What can hang from each mark:
nusa: noluk tolur
noluk: gigile nusa sevu
tolur: nusa popu
sevu: gigile noluk
popu: gigile noluk tolur
gigile: popu

Each row was made from one small tree. The marks that hang from a mark follow it in brackets, in alphabetical order. Every link used is in the known rows. Write each row's tree.
Known rows:
nusa(noluk(gigile(popu) sevu) tolur): [  8  17 -13   1   1 -57  40  21  20 -41  25  18  12  43  29   7   9  32
   3 -33  19]
gigile(popu(noluk tolur)): [-11  21 -29  -2 -10  17  27  -8  66 -59  15  48  10  10  -6  16  15  23
 -12 -52  38]
gigile(popu(noluk(nusa))): [ -1  37 -28  -1 -11   2  17   7  67 -62  -2  39   3   6  -8  10   6  30
   3 -52  46]
sevu(gigile(popu(tolur))): [-12  -5 -11  -1  -3   9   1  -2  35 -28   7  47   8  29   0   9  18  12
  -6 -14  51]
tolur(popu(gigile noluk(sevu))): [-31   7 -13  15  -2   7  30   5  42 -50 -20  16  11  35  14  11  10  15
 -19   3  56]
gigile(popu(noluk)): [ -8  29 -25   2 -16  -4  28  -1  75 -44   2  30   5  15  -1  10   8  25
   0 -41  38]
popu(gigile noluk tolur(nusa)): [-29  19 -30  -1   2  35  45 -10  38 -72  -8  32  13  -7  12  15  27  15
 -31 -26  32]
popu(gigile noluk tolur): [-23  14 -36  -6  -3  27  40  -7  75 -63   2  48  13   0   6   9  24  21
 -29 -30  40]
noluk(nusa(tolur) sevu(gigile(popu))): [  7  16  -6 -10   3  -5   3  28  -3 -49   1  25   7  19   9  11  14  30
  -1 -19  57]
popu(noluk(gigile nusa(tolur) sevu)): [  5  30 -27  -6   4  -5  26  30  34 -68   2   9  14  30  10  10  13  29
   4 -40  47]
nusa(noluk(gigile sevu) tolur(popu)): [ -5   4   5  13   9 -41  26  18 -16 -42  16  -2  20  50  34  14  -2  13
   3  -9  27]
sevu(gigile): [-11  -3   0   2  -2   4 -12   9  19  -5 -13   9  10  27  11   5   6   1
   7  10  52]
gigile(popu): [ -2  19 -15  -5 -10 -11  17  -3  38 -30   6  27   9  11   5  13  -2  24
   0 -26  31]
popu(gigile noluk(nusa sevu) tolur): [-11  20 -42 -12   3  30  33  15  55 -92  -6  56   9   9   4   9  34  32
 -33 -36  56]
sevu(gigile noluk): [ -7  -3   2  -2   6  -8 -30  23  53   0 -19  20  10  22  -1   5  22   7
  26   5  73]
popu(noluk(gigile) tolur): [ -9   9 -32  -4   3  22  27   3  55 -58  15  29  21  32   3  14  16  12
  -8 -41  37]
gigile(popu(tolur)): [ -3   9 -18 -11  -3  10  18 -10  26 -45  21  46  14   5   1  19   6  20
 -11 -37  30]
gigile(popu(noluk(nusa sevu))): [  0  34 -29  -2 -10   0  21  17  57 -66  -5  39   3  22  -4  11  15  35
  -3 -46  51]
nusa(noluk): [ -1  16  -5   5  -5 -21   0   9  17 -23  -5  11  13  16  22   8  -6   9
  11 -17  23]
nusa(noluk(sevu) tolur(popu)): [ -9  10  15  13   4 -24  14  10 -33 -36   8  -5  21  24  32  19  -9   8
   3  -5  28]

Which tree is each row?
[ -5  26 -14   0  -1  12   9  28  30 -57 -10  12   9  20   7   9  18  20
   5 -25  61]
popu(noluk(nusa(tolur) sevu(gigile)))
[-11  15 -17   6  -8   2   2  12  67 -42  -9  40  -2  31  -7   2  18  22
   5 -27  64]
sevu(gigile(popu(noluk(nusa))))
[ -5  21   2  -8   9   8   4   7 -17 -50  -1  14  16 -17  13  18 -18  21
  -1 -17  38]
noluk(nusa(tolur(popu(gigile))))
[ -7   2 -12  -3  11  12  16   6 -33 -57   5  14  23  27  24  20  14   4
 -12 -18  18]
popu(tolur(nusa(noluk(gigile sevu))))
[ -3   2  -5   9  -4 -22  -3  25  15 -24 -13  19   8  51  24   1  16  10
   6  -1  45]
nusa(noluk(sevu(gigile)))
[  2   0 -28 -10   3 -13  25   0  41 -45  23  37  15  39   5  12  11  25
  -7 -35  30]
noluk(gigile(popu(tolur)))
[ -5  14 -15  -1   0   4  22  -2  -3 -60   9  37  12  14  12  19  16  18
 -16 -33  24]
gigile(popu(tolur(nusa(noluk(sevu)))))
[ 17   8 -36 -18  11  -7  16  28  13 -77  14  49  11  48   2  11  21  40
 -11 -43  49]
noluk(gigile(popu(tolur)) nusa sevu)
[ -7  14  -6   9   6 -18  15   9 -19 -36 -12 -10  15  28  29  11   1   6
   8 -12  13]
tolur(nusa(noluk(gigile)))
[ -6  -2 -11   0  -4  -9   7  19  24 -23  -8  22   6  50  12   6  23  17
  -5   3  56]
noluk(sevu(gigile(popu)))
[-20   9  -2  18   2  23  -9  17  15 -55 -24  12  11  43   1  14   6   7
   0  -6  73]
tolur(popu(noluk(nusa sevu(gigile))))
[  6   5 -18   3   2 -41  17  28  20 -35  -1  12  13  63  27   3  11  19
   6 -14  29]
nusa(noluk(gigile sevu))
[ 19  21 -24 -16   9 -29  27  31   7 -65  18  24  11  33  11  11  10  45
   0 -41  39]
noluk(gigile(popu) nusa(tolur) sevu)
[ -8  -5  -9  -5   4  -3 -19  12  68 -24   0  54   7  23 -12   9  34  19
   9 -20  72]
sevu(gigile(popu(tolur)) noluk)
[-36   7   8  27   6  26   9   6 -26 -49 -32 -16  14  39  15  21  10  -9
  -6  11  53]
tolur(nusa popu(noluk(sevu(gigile))))
[-20   5 -17 -11   9  27  30 -12  -7 -53  -4  29  18 -12  21  18  15  11
 -32  -7  21]
popu(gigile tolur(nusa))
[  6  10 -15  -7   1   1 -10  31  10 -49 -14  35   2  38   2   6  19  28
  -1 -13  66]
noluk(nusa sevu(gigile(popu)))
[-11  -2  -5  -3   8   4 -16  11  45 -27  -6  45   7  18  -8  13  35  15
   9 -18  67]
sevu(gigile(popu(tolur(nusa))) noluk)
[  4  16  -6  -1   3 -46  26  11  12 -28  22   3  19  22  31   8  -7  18
  15 -28  12]
nusa(noluk(gigile) tolur)
